What can hang from each mark:
Q: F
X: A F
M: A F
A: E M
E: A F
F: E G K M Q
K: A

Every row comes from one small tree of marks. Brackets hold a mark, then the marks that hang from it, in alphabetical order. Every link used is in the known rows. Which tree was each row made from?
Known rows:
{Q {F {E A} G K}}: [-0.96  1.24 -0.23  0.10  0.18  0.04  0.15 -0.31  0.09 -1.34 -0.07 -0.56
  0.51  0.14  1.84 -0.54  0.60 -1.77 -0.09  0.40 -0.03]
{Q F}: [ 0.90 -1.19 -0.12 -1.12 -1.11  0.27  0.12 -0.38 -1.09 -0.18  0.23  0.45
  0.17 -0.22  1.23 -1.98 -2.84  1.13 -1.42 -0.47  1.66]
{F Q}: [-0.63 -1.37 -0.50 -1.16 -0.15  0.43  0.08 -0.04  0.10  0.69  0.04  0.08
  0.62 -0.64 -0.90 -0.58 -2.07  1.05 -0.29  0.07  0.42]
{F M}: [-0.21 -0.16 -0.31 -0.41 -0.28  0.34  0.31  0.05 -0.66 -0.84  0.61 -0.48
  0.43 -0.44  0.31 -1.50 -2.87  0.51 -0.57 -0.17  0.94]
{E A}: [ 0.10 -0.30 -0.94 -0.44  1.13  0.70 -0.28 -0.36 -1.39  0.34  0.85 -0.16
  1.60 -0.83  0.16 -1.72 -2.67  0.88 -1.46 -0.23  0.28]
{E {F K M Q}}: [-1.78 -0.09 -2.09 -0.31 -0.62  0.38  0.05  0.40  1.08 -1.71 -0.34  0.42
  0.80 -0.05 -1.18  0.23 -2.56 -0.12  1.68  0.92 -0.34]
{K {A {E F} M}}: [ 1.86 -1.05  0.05  1.23  1.00 -0.14 -0.70  0.36 -2.21  2.21  1.05  1.69
 -0.55 -0.36 -1.57 -1.12 -1.09  2.57 -1.55 -1.20  0.26]
{Q {F E K M}}: [-0.40  0.96  0.60 -0.46 -0.78  0.17  0.37  0.25  0.42 -2.47 -0.05 -0.76
 -0.41  0.70  0.93 -1.14 -2.02 -1.72  0.48  0.76  0.76]
{M A {F E G K Q}}: [ 0.15  0.56  1.93 -0.71 -0.45 -0.78 -0.17 -0.12  1.55  0.07 -0.84 -0.95
 -0.64  0.76  0.58  2.22  3.90 -2.03  1.26  0.43  0.13]
{M F}: [ 1.55 -1.50  0.65 -0.93 -0.47 -0.59 -0.31 -0.18 -0.71 -0.13  0.07 -0.49
  0.22 -0.18  0.41 -0.88 -2.15  1.70 -0.53 -0.63  1.06]
{F E}: [-0.64 -0.82  1.24 -0.54  0.78 -0.50 -0.24 -0.02 -0.21  0.48  0.82 -0.87
  0.46 -0.99 -0.08 -1.20 -1.68  0.44 -0.38  0.22  0.63]
{E A {F K M Q}}: [-2.25  0.82 -2.91 -0.15  0.34  1.13 -0.11  0.40  0.55 -1.84 -0.26  0.31
  1.99  0.05 -1.26  0.01 -2.89 -0.80  1.33  1.02 -0.78]
{K A}: [ 1.49 -0.50  0.53 -0.46  0.78  0.02  0.03 -0.41 -1.53  1.34  0.61  0.32
  0.46 -0.31 -0.55 -1.21 -3.20  2.66 -1.90  0.10 -0.66]
{A {E {F G K Q}} M}: [-0.18 -0.75 -1.49  1.60 -0.33 -0.13 -0.32  0.39  0.48  0.41  0.04  1.24
 -1.13 -0.32 -0.89  0.85  3.44 -0.25  0.85 -0.76  0.31]
{M {A E} {F G K Q}}: [ 2.07 -0.24  0.22  0.05 -0.35 -0.54 -0.03 -0.14  0.68  0.64 -0.89  0.05
 -1.61  0.67 -0.47  1.73  5.56 -0.91  0.36 -0.66  1.13]
{A {E {F K Q}} M}: [ 0.51 -1.20 -1.37  1.03  0.12  0.33 -0.69  0.57  0.14  0.34  0.41  1.30
 -1.03 -0.13 -1.84  0.02  0.84  0.14  0.54 -0.48  0.41]
{Q {F E}}: [-0.41 -0.80  1.17 -1.08 -0.37 -0.24 -0.02 -0.04 -0.45 -0.12  0.24 -0.27
  0.14 -0.35  0.94 -1.73 -2.39  0.13 -0.59 -0.05  1.58]
{X A}: [ 1.50 -1.66 -0.81  0.00  0.40  0.72  0.00 -0.79 -0.74  0.80  0.58  0.25
  0.75 -1.17  0.65 -0.66 -2.13  2.62 -1.52 -0.28  0.09]
{X A {F E K Q}}: [-0.01 -0.75  0.04 -0.38  0.98  0.49 -0.47 -0.12  1.74  0.68 -0.39 -0.52
 -0.30  0.27 -0.83  1.23  1.08 -0.12  0.67  0.45 -1.95]
{K {A {E {F G Q}} M}}: [-0.05 -0.75 -0.47  1.25  0.33 -0.21 -0.12  0.49 -0.83  2.54 -0.12  1.78
 -0.58 -0.30 -1.70  0.65  1.72  1.64 -0.32 -1.14 -0.07]
{K {A {E {F G}} M}}: [ 1.09 -0.59 -0.01  1.83  0.60 -0.64 -0.31  0.15 -1.83  2.31  0.70  1.57
 -0.69 -0.56 -0.66 -0.30  1.51  2.10 -1.19 -1.50  0.22]
{M {F G K}}: [ 1.43 -0.27  0.15  0.08 -1.00 -1.01  0.02 -0.48  0.35 -1.23 -0.35 -0.70
 -0.53  0.17  1.45  0.43  1.18  0.60  0.30 -0.22 -0.02]
{F E G M Q}: [-3.26  0.41  0.54 -0.39 -0.23 -0.22  0.74  0.55  1.31 -0.39 -0.51 -1.15
  0.39 -0.49 -0.17  0.60  0.58 -1.56  1.53  0.28  0.56]
{M {A E} {F K}}: [ 3.87 -0.43  0.70  0.04  0.39 -0.49 -0.61 -0.33 -0.68  0.29  0.23 -0.06
 -1.60  0.64 -0.38 -0.03  2.75  0.02 -0.89 -0.64  1.58]
{E A F}: [-1.06 -0.72 -1.98 -0.23  0.96  0.24 -0.70 -0.25 -1.26  0.30  0.82  0.64
  2.37 -1.26 -0.20 -1.45 -3.46  1.51 -0.61 -0.09  0.23]

Which tree is each row?
[ 0.19  0.07  3.08 -0.13 -0.22 -0.51  0.01  0.58  0.07  1.44 -0.75 -0.51
 -0.57  0.95 -0.17  1.44  0.87  0.09  0.46 -0.56 -0.88]	{K {A {M {F E G Q}}}}
[-1.35  1.34  0.47  0.80  0.74  0.81 -0.16  0.36  0.68 -0.30  0.27 -0.72
  0.13  0.24  0.57  0.80  2.15 -2.64  0.63  0.09 -1.28]	{F {E {A M}} G K Q}
[-0.14  0.33  0.20 -1.21 -0.41  1.07  0.28  0.08 -0.12  0.45  0.07 -0.06
  0.39  0.20 -0.33 -0.12 -0.65 -0.96 -0.37 -0.08  1.17]	{F {M A} Q}
[ 0.73  1.67  1.56 -0.70 -0.72  0.49  0.13 -0.05  0.01 -1.53  0.18 -0.52
 -0.65  1.14  1.58 -0.67 -0.07 -2.67 -0.27  0.58  1.22]	{Q {F E K {M A}}}
[-0.22  0.40  1.07 -0.57  1.25  0.05  0.06  0.16  0.72  0.46 -0.23 -0.38
  0.04  0.48 -2.01  0.59 -1.57  0.25  0.33  1.58 -2.09]	{F E {K A} Q}
[ 1.12  1.40  2.26  1.34  0.58 -0.33 -0.05 -0.05 -0.44  0.48  0.72 -0.41
 -1.12  0.50  0.83  0.40  1.33 -0.38 -0.71  0.11 -1.97]	{F E G {K {A M}}}
[-0.78  0.37  0.68  0.48  0.36 -0.92  0.04 -0.29  0.80 -0.71  0.41 -1.07
 -0.34 -0.61  0.88  0.18  1.67 -0.74  0.48  0.63 -0.44]	{F E G K}
[-2.46 -0.83 -1.69 -0.77 -0.63  0.33  0.09  0.49  0.43 -0.50 -0.27  0.53
  1.44 -0.59 -1.24 -0.27 -3.33  0.60  1.20  0.22  0.68]	{E {F M Q}}
[ 0.64  0.08  2.75 -0.63 -0.20 -1.28 -0.29 -0.31 -0.06  0.97  0.00 -1.04
 -0.25 -0.12  1.55  0.70  2.79 -0.71 -0.05 -0.61  1.43]	{M A {F E G}}
[-0.87  0.04 -1.56  0.21 -0.05 -0.40  0.12 -0.24  0.60  0.46 -0.64  1.13
  0.71 -0.11 -1.07  1.36 -0.44  1.57  0.70  0.96 -2.09]	{E {F G {K A} Q}}
[-1.39  0.70  0.20 -0.31  0.54 -0.38 -0.11  0.23  1.41 -0.99 -0.99 -1.34
  0.85  0.41 -0.11  1.48  1.54 -1.74  1.73  0.58 -0.82]	{M {F {E A} G K Q}}
[-0.35  0.37 -0.28  0.13 -0.14  0.27  0.63  0.21  0.02  1.19 -0.30  0.16
 -0.83 -0.17 -0.72  0.60  4.07 -1.39 -0.11 -0.94  2.13]	{F G {M {A E}} Q}
[ 2.36  0.20 -0.01 -0.53 -0.45  0.41  0.24 -0.57 -1.11 -0.51 -0.09  0.74
 -0.35  0.97  0.48 -1.16 -3.04  1.50 -1.68  0.53 -0.86]	{Q {F {K A}}}
[-1.93  0.75  1.28 -0.10  0.02 -0.97  0.01  0.33  0.53  0.04  0.08 -1.38
 -0.37 -0.08  0.91 -0.20  1.87 -1.39  0.66 -0.85  0.14]	{X {F E G M}}
[ 2.60  1.03  0.86  0.79 -1.35  0.46  0.32 -0.39 -1.37 -0.13  0.09  0.90
 -1.28  1.30  2.25 -0.41  0.26  0.38 -1.73 -0.52 -1.00]	{Q {F G {K {A M}}}}
[-2.55 -0.56  0.70 -0.60  0.13 -0.55  0.28  0.12  1.11  0.77 -0.29 -0.79
  0.35 -0.95 -0.19  0.57  1.03 -0.50  0.93  0.23  0.37]	{F E G Q}
[ 1.50  1.26 -0.72  0.99 -0.44 -0.12  0.98  0.01 -0.80 -0.88 -0.65  0.59
 -1.50  1.07  0.09 -0.43  1.30  0.10 -0.78 -0.31  0.40]	{Q {F G {K {A E}} M}}
[ 1.42  1.28 -0.10  0.24  0.34  0.43  0.40 -0.12 -0.70 -1.07  0.32 -0.19
 -0.19  0.69 -0.51 -0.65 -2.81  0.85 -0.79  0.86 -1.55]	{F {K A} M}
[-0.01  0.35 -0.55  0.94 -0.51  0.18 -0.16  0.08  0.04  0.68 -0.11  1.37
 -0.02  0.47 -0.32  1.33  0.32  0.88  0.23  0.18 -2.18]	{E {F G {K {A M}} Q}}
[-0.65  0.68 -1.28 -0.51 -0.61  0.68 -0.20  0.08  0.70 -0.76 -0.07  0.69
  0.57  0.32 -0.57  0.71 -0.65 -1.06  0.92  0.89  0.14]	{E {F K {M A} Q}}
[-0.17  0.82 -0.02 -0.46  0.63  0.56 -0.20 -0.15 -0.29 -1.41  0.25 -0.48
  0.71  0.37  0.85 -1.39 -2.02 -1.34 -0.45  0.73  0.10]	{Q {F {E A} K}}
[-3.03  2.04 -0.75  0.25  0.76  0.55  0.54  0.47  1.44 -1.69 -0.47 -1.31
  0.94  0.14 -0.18  0.85  1.00 -2.97  1.72  0.99 -0.89]	{F {E A} G K M Q}
[-0.66 -0.21 -1.09 -0.10 -0.59  0.00  0.38 -0.33  1.11 -0.48 -0.31 -0.17
 -0.16 -0.29  0.14  0.77  1.22 -0.20  0.55  0.44 -0.62]	{F G K Q}
[ 2.18 -1.90  0.05  1.14 -0.47  0.41  0.11  0.20 -0.07  1.54 -0.77  0.48
 -1.30  0.00  0.03  1.49  3.68  1.22 -0.10 -2.02  0.97]	{X {A E {M {F G Q}}}}
[-0.74 -0.43 -1.74  0.70 -0.53 -0.89 -0.24 -0.52  0.29 -0.70  0.32  0.56
  0.46 -0.96  0.91  0.10  0.32  0.99  0.51  0.31 -0.34]	{E {F G K}}
